Known rows, with every way that one mark hangs from another:
dula(fuzib(dapaz)): [  7  -5   5   1 -17  12  17  -4  -6 -10  -1  -9   7   3 -15   9  20  -8
 -13   7 -23  -4  -9  25  17  11  -1 -25   6  11  -2  17  15 -25  12  11
 -33  12   2 -24   3 -10 -17  -6 -36 -26 -10 -16   8   8  35  10  -7 -13
 -18  16  26  15]
fuzib(dadu dula pulet(nomu(vokon))): [-28  -7 -15   4  -7   2   0  12   7  13 -14  -4  -9  -5   7 -10  -2  -4
  26  16  -4   9  33  -3 -15 -17  23  23 -12 -10  20 -16  -4  30  15   1
   1  -5 -37  -7 -17 -21 -12  -8  18   6   4   7 -16 -26 -23 -20  23 -17
   4  12   9 -17]
fuzib(dadu dula pulet): [ -2   4  -1  -5 -12  10 -10   2  -7  12  -7  16  -4  15  12 -17  10   5
   9  16  29 -10   3  -8 -15 -16  -2  31 -12   4   4   2  15  26   7  -6
   5   5 -14  12 -10 -13   8   0   0  27  11   3 -11 -27  -7  -3  22  -2
  13 -13  -1   7]
dula(fuzib(dadu dapaz mazul pulet)): [  7 -21  -9   1  -4  -9   1  18  -3  -4  20  19 -17   3  32  -7  12  28
  -2   4  13 -48 -11  -9   6  -8  28   2   8   5   0  -4   7  -7  -1   1
 -10  29 -14 -14  15  -2  13   8  -4   5  -8   7  -1   6  -3 -12  -7   7
   1  -2   9  -7]
dapaz(fuzib(dadu mazul)): [ 14  11  -2  -9  13  -9   2  -7  10   6   2   2  17  14  -7   2  -9  -5
 -13 -12 -12   3 -16  -4   6  12  -3   4 -17  11  -6   5 -32  -2   3  15
  18 -34  22  19   1  16   0   0  18  12  21  -1  18  -2  -2   1 -26  16
   3 -21   1   4]
fuzib(mazul pulet): [-14   1   2   3  16  11  -8   5 -12  -3  -8  -7  -1 -26 -15  -4 -22  -4
   0 -12   6  -9  -6   0   4   4 -17   1  11  -6  -8   1  -1  -2  -3 -25
  12  11  17   3   7  12  10  13   4   2  -6   4  10   9  -6  10   4  13
   4  -9  -9   1]
dula(fuzib(dapaz mazul)): [  8 -12   9   6  -4  -1  14   2  -8 -13  10   2   1  -3   4  18   3  -2
 -15  -3 -11 -18 -14  17  16  11   4 -30  11   9  -9   4   5 -21   4  -4
 -34  16  13 -14  12   3  -8  10 -27 -30 -19 -11  17  15  26   0 -16  -3
  -6  12  10   8]
fuzib(dadu dapaz dula mazul): [ 12  -3   3  12  -5 -10  -3   7  11  -3  11  18  -6  27  38  -2   8   5
  -1  25  11 -30 -27  -1  -4 -17  16  11   7  11   0  -8   5  11  -8   0
 -21  -5  -7  21   9  -3  16   7 -17   2   8   0 -11 -21   6 -13  11   5
  19  -9   6  -2]
pulet(nomu(mazul vokon)): [-32   9 -18   3  -1  21  14   9   8   0 -21 -47  27 -26 -50  26 -30 -25
   0  -9 -35  59  28  29  11   0 -27 -32  -2 -14   2   6 -21  -2  26   8
 -11 -31 -19 -21  -4   5 -41 -14  19 -53  12  -4  14  -7  -1  -4  21 -39
  -6  40  19 -13]
dapaz(fuzib(dadu mazul(nomu) pulet)): [ 19   9  -9 -18  27 -14  -1  -6  19   0   3   4  -9  12  -9  -4  -4   7
   0  -8  -1   8  -2 -32  -1  23   0  11 -11   5   3   4 -29  -3 -18  18
  45 -19  17  15   8  12  31  -2  32  32   8   4  -5  11 -29   1 -25  25
  -4 -31 -21 -13]
fuzib(dapaz mazul(nomu) pulet): [  9  -9 -12  -2  29  -8   5   1  12 -24   4 -19 -23  -4  -3   3  -3   8
   2   6 -12   0 -11  -9   9  13  -4  -4  20   4   2   0   5 -14 -35 -13
   7   5  13  -1  17   2  31  13  -7  -1 -16   4 -24  24  -8   9   9  21
  -7  -2 -13 -25]
fuzib(dadu dula mazul pulet): [ -9   0   5   9  -2  -1 -17   5  -6  14   7  25  -4   6  28  -9  -5  13
   7   8  39 -24  -2 -18 -15 -19  11  25  -3  -4  -6 -11   4  25  -5 -17
   7   4 -10  17  -1   2  16  13   5  23   3  10  -5 -18 -16 -12  14  14
  26 -19 -12   2]
pulet(nomu): [ -9   6  -1 -10   1  10  25 -13   9   5 -26 -30   3 -10 -37  12   5 -40
 -14  -1 -33  41   8  28  -2  -2 -28 -26  -4 -10   4  11  -7  -5   9  -8
  -7 -17   6  -9 -15 -13 -28 -21  -5 -24   5   2  13   1   7  10 -13 -12
 -11  16  13  -1]
dapaz(fuzib(dadu mazul(nomu))): [ 23  15   2 -15  24 -21  10 -16  25  -2  -6   4   9  17 -13  12   2  -2
 -12 -10 -16  24 -13 -15   5  30 -10  -7 -10   1  -3  23 -39  -7 -12  29
  34 -38  30  24   8  12  19 -11  20  16   6 -10   3   6 -19   2 -36  19
  -8 -21 -12  -6]
nomu(mazul pulet): [ -4  26   9  -7  -1  19  -1  -9  -6   5  -3 -25  20 -25 -30   4 -23 -11
  -4 -24   0  54   9  24   2 -14 -53 -19  -6 -16  -7  14   6 -16  10  -2
  -1 -19   4  13  -7  18 -22 -14  10 -25  27 -15  15  -1  11  20  10 -31
  -1  30  -9  19]
fuzib(dapaz dula pulet): [  3   0  -6   9  -8   5 -16  -3  -5  -6   2 -11 -10  13   4 -13   9  -9
   4  26   3  -8   0  11  -4 -13   6  17   4   3  18 -16  34   5 -19 -24
 -19  20 -10  -9  -5 -10   2  12 -26   5  -3   9 -24   0  16   0  34   4
   8  -5   4   7]
fuzib(dadu dula): [  5  10  12   3  -6  11   3  -4   1  10 -12  13  16  20   4  -6  18  -9
  -1  15  16   4  -6   5  -9  -9  -8  14  -9  10  -5  14   5  16  22   9
  -8 -13  -8  18  -7 -13   2 -11 -12   8   9 -12   0 -32   6  -1  10  -6
  14  -9  11  13]
mazul(nomu(pulet vokon)): [  3   9   7   2  23   7   7 -15  12 -16 -11 -28  15 -23 -40   1 -14  -7
  13 -17 -30  62  12  11  16  22 -39  -3   4   0   5  12 -10 -15  12  20
  19 -14  17  16  -5  -4  -6 -14  11 -21  -6 -26 -19   8 -19  24  -6 -29
 -22  28 -13 -10]
dula(fuzib(dadu)): [ 10  -1   3  -8  -9  11  17  -1   2   4  -9  13  14   4 -13   2  21   2
 -11 -10   1  -2  -6  10   9   5  -9 -13  -7   8 -16  34  -1  -3  42  24
 -11   3  -6  -5  -1 -11 -12 -12  -7   0   1 -18  19 -13  14   4 -22 -14
  -3   5  21  16]
nomu(mazul pulet vokon): [-17  16  -2  10   9  27 -16   4  -6  -8  -4 -28  32 -40 -39   7 -40  -1
   9 -26 -12  56  15  28  14  -4 -35  -9   2 -11  -4   4  -4 -12  23  12
   0 -20  -6   8  -2  20 -29  -8  17 -40  15 -17   7   1  -3  12  20 -42
  -2  41  -9   5]
nomu(vokon): [-15   0  -6   7  20  32   4   4  -9 -18 -21 -24  24 -13 -48   0 -18 -14
  -2  -4 -30  17  -3  31  24  20 -18 -11   4  11   2  13  -8   2  29   8
  -7  -9   3  -4   4  -7 -16   3  -2 -30  -4 -21   7  -1   4  12   7 -12
  -9  14  21  -8]
dula(fuzib(pulet)): [ -6  -5   6  -6  -7  17  10  -4 -21   4  -9   0   7 -16 -26  -3   8  -4
  -7 -11   1  -3  13   9   4  12 -10 -16   1  -6  -8  13  17  -9  21   0
  -6  24   4 -23  -7  -8 -16   2 -12  -2 -17  -9  16  13  14  12  -7  -8
 -13   6   7  17]

Rows:
[ -2  -2 -24  -9 -25 -16  -1   4  15   9   0  -7 -30  24  37 -14  24  -6
  13  35   1  -3   9   1 -24 -35  26  17  -7  -2  21 -20  13  20 -15  -9
 -15   0 -36  -8 -18 -19   0  -9  -7  14  10  23 -31 -16  -8 -19  26  -5
   7   3  11 -12] -> fuzib(dadu dapaz dula pulet(nomu))
[  7  19  15   2  -3 -17 -12 -10   6  15   9  22  17  27  15   4  -5  -8
  -5   6   9  -1  -6 -11  -8   8  13  12 -22   5  -1 -10 -14  13 -12   8
  10 -29  12  28  -8   9   0  -4   8  18  17   4  10 -17   5 -10 -13  11
  11 -25  -8  14] -> dapaz(fuzib(dadu dula mazul))
[ -2 -14  -9 -15 -21  -1  19  -3   7  19 -10   3  -9  -4   3  -1  26  -2
  -1  -3  -3   3  25  -4 -16 -12   6 -11 -11  -9   2   4  -1   2  27  13
  -4   9 -21 -27 -13 -17 -21 -17   8   9  -3  11   9  -6 -13  -8 -14 -13
 -16   9  11  -6] -> dula(fuzib(dadu pulet(nomu)))
[-27 -19 -25  10  11  -4  -5  18   7 -15   2 -31 -17 -25  -1   7 -25  -4
  11   4 -33  -3   9  17   8  -2  19   1  14   1  26 -36  -5   2 -16 -17
  -7   3 -17 -24  10   3 -11  12   8 -31 -10  16 -16  16 -21  -9  20  -3
  -8  21   9 -39] -> fuzib(dapaz mazul pulet(nomu(vokon)))
[ 12   1 -11   4 -13  -3 -16   9   4  -2   7   3 -18  23  27 -20  19   9
   9  32  20 -24  -7   0 -13 -29  19  36   1  10  17 -11  25  16 -11 -11
 -13   8 -28   1   0 -13  17   2 -14  21   6  15 -28 -18   4 -11  33   6
  12  -8   7  -1] -> fuzib(dadu dapaz dula pulet)
[ -6  -8   2  17  -5  -4 -17   6 -12  -6  11   1 -16   5  30  -7  -1   2
   8  17  16 -25  -5   0  -6 -10  17  13  13  -1   5 -26  21  12 -31 -31
 -11  17  -5   3   1   3  16  19 -18  -1 -10  15 -15   0  10  -8  25  13
  14  -9 -11   2] -> fuzib(dapaz dula mazul pulet)
[-21 -19   2  -2  -5  -5  14   0 -15  14  -5   0  -6 -27  -2  22  -1  -9
  -2 -15  -8   5  25  -3  -8   6   3 -26   0 -24  -5 -11  -3   0   3 -12
   0  14   3 -25  -8  -3 -22  -1   9  -7 -14   9  21  17  -3   0 -21  -5
 -12  11  -2  -1] -> dula(fuzib(mazul pulet(nomu)))
[ 17 -12 -19 -12  15 -15  -1   6  24 -17   8  -2 -28   9  11 -10   7  28
   6   7   2 -15 -21 -21   5  -4   3  14  12   9   7  11  -8  -6 -25   4
  15   3  -5  12  21   1  45   7  -1  12  -4   2 -31  10 -28   2   4  19
  -5 -12  -9 -34] -> fuzib(dadu dapaz mazul(nomu) pulet)
[  2 -14  -7  -3 -15  11   6   3 -11  -9   3  -7 -11  -4  -6  -5  14   4
 -10   6  -9 -19   8  14  11   3  11  -8  11   4   6   1  24 -17   3  -1
 -23  31  -9 -31   1  -7  -7   6 -24 -11 -16   1  -3  16  23   6   5  -6
 -13  12  11   8] -> dula(fuzib(dapaz pulet))
[ -5 -16   4   2  -1   0   0  13 -14   4   8  24  -4 -11  10  -5   4  24
   2 -16  26 -31   1 -15  -1   0  11  -1   0   0 -18   9  -3   2  22   5
   4  18  -1  -6   5   2   5   7   8  12 -13   3  21   1  -5   1 -20   3
   5 -10  -1   2] -> dula(fuzib(dadu mazul pulet))
[ 11 -14 -16 -12 -16   5   4  11  -3  -5   9   4 -13  10  15 -17  23  22
  -1  11   5 -33  -1   2   5 -16  17   8   5  13   9  10  19  -6  14  14
 -17  25 -23 -23   6 -11   1   1 -16   6  -5   2 -10   0  12  -6   1  -1
  -9   9  20  -1] -> dula(fuzib(dadu dapaz pulet))
[-19  -1  13  13  -4   8 -18  -4 -19   5   0  12  -1 -12   7   3 -15  -1
   7   4  24  -8   4 -10 -10   0   1   9   6 -11  -6 -15   9  17 -13 -33
   4  10  11   6  -4   2   2  10  -1  10  -8   9   1  -1  -1  -1  16  11
  15 -11 -16   8] -> fuzib(dula mazul pulet)
[ -3 -23   2   4  -4   0   1   9 -14  -9  17   0 -15 -11  13   2  -1  13
  -7  -1  -1 -34  -2   4  10   3  16 -15  18   0  -3  -8  14 -12  -7  -9
 -13  31  -1 -26   9   8   3  16 -16 -10 -19   4   2  24  13   2  -4   8
  -3   7   0   1] -> dula(fuzib(dapaz mazul pulet))
[ 35   0   3  -5  21 -27   1  -3  33 -17  14  -2 -21   9  26   1   8  17
   4  -5  -1  16 -31 -12   2 -10 -18   8   7   7   7   8 -12 -19 -21  10
  16 -12   8  32  11   7  29  -8   3   3   8  -5 -30   4 -26   9 -16  -1
  -7  11 -19 -24] -> fuzib(dadu dapaz mazul(nomu(pulet)))
[ -4   5   1  -3  21   0 -14  -9 -10   1   1  -8   5  -6 -23  -1 -28 -12
  -4 -16  -7   1   6  -3   3  20  -2   1  -5  -2   2 -16 -11  -5 -25 -11
  22  -7  28   2   1  21   2  11  20  12  10  14  16  20  -1   7 -13  20
  -1 -20 -14   9] -> dapaz(fuzib(mazul pulet))
[  1  14   2   4   1 -15 -23   0  -8  13  17  21   5  20  20 -11 -10   6
   9   1  27 -12   7 -26 -18   1  24  25 -21  -1   7 -24 -11  21 -22  -1
  24 -15   3  16  -7  14  12   6  17  40  17  16   4  -9  -9 -16   1  19
  17 -29 -17  11] -> dapaz(fuzib(dadu dula mazul pulet))
[ -1  19  18  12   2  -8  -8 -20 -11  11   0  10  23  16  -5  10 -11 -23
  -9   0  -7  18   2   1 -10  19  -1  -6 -17  -6  -3 -16 -11   0 -17  -4
   5 -24  32  17  -8  12 -12   1  -2   6   6  -2  18   2  21  -4 -10  13
   8 -15 -17  24] -> dapaz(fuzib(dula mazul))
[  4  -5  -5   7  -9 -11 -19  14   4  -2  16  13 -21  20  49 -17   2  20
  12  25  27 -38 -15 -17  -9 -25  29  28   8   9   8 -20  11  18 -21 -15
  -8   6 -19  13   5   3  27  15  -5  17   2  15 -22 -15  -7 -14  26  14
  20 -16  -8 -11] -> fuzib(dadu dapaz dula mazul pulet)
[  5  -7  10   4   0  -1  11   4  -6   4  -3  26  11  -3   8  12   7  12
 -12 -19  11 -19 -12  -4   5   5  -4 -16  -4   3 -21  23 -15  -4  29  16
  -5   4   7   2   5  -2  -4  -4  -1   0  -4 -11  27  -5   3   0 -31  -1
   3   0   8   5] -> dula(fuzib(dadu mazul))
[-13 -12  11   4   0   8   1   2 -23   2  -1   9   6 -21  -9  10  -5   5
  -6 -20   8 -15   7  -7   0  12  -2 -18   7 -11 -18   3   1  -8  10 -10
   1  24  14 -14   7   2  -3  11  -1  -6 -20  -6  21  17   9   7 -16   0
  -3  -3  -5  11] -> dula(fuzib(mazul pulet))
[ 16   4  33   3  10 -16  11 -18  -1  -2   0  12   4 -26  -7  26   4   2
  -1 -32   0  43   7  -9   2  25 -25 -28   5 -17 -27  13  -6 -28   2  10
  16   3  34  15  -4   1  -6 -18   3 -12 -16 -23   4  24  -6  16 -40 -21
 -22  21 -27   7] -> dula(fuzib(mazul(nomu(pulet))))
[ 17  28   8   0 -10  -4  -3 -15   3  18  -1  12  19  36  -2  -5   9 -17
  -5   9   2  16   3   0  -6   0   3  10 -24  10   4   0  -7  10   5  21
   7 -31   4  14 -12  -1  -9 -13   3  23  24  -2   9 -19  16  -7  -5   4
   3 -17   4  24] -> dapaz(fuzib(dadu dula))
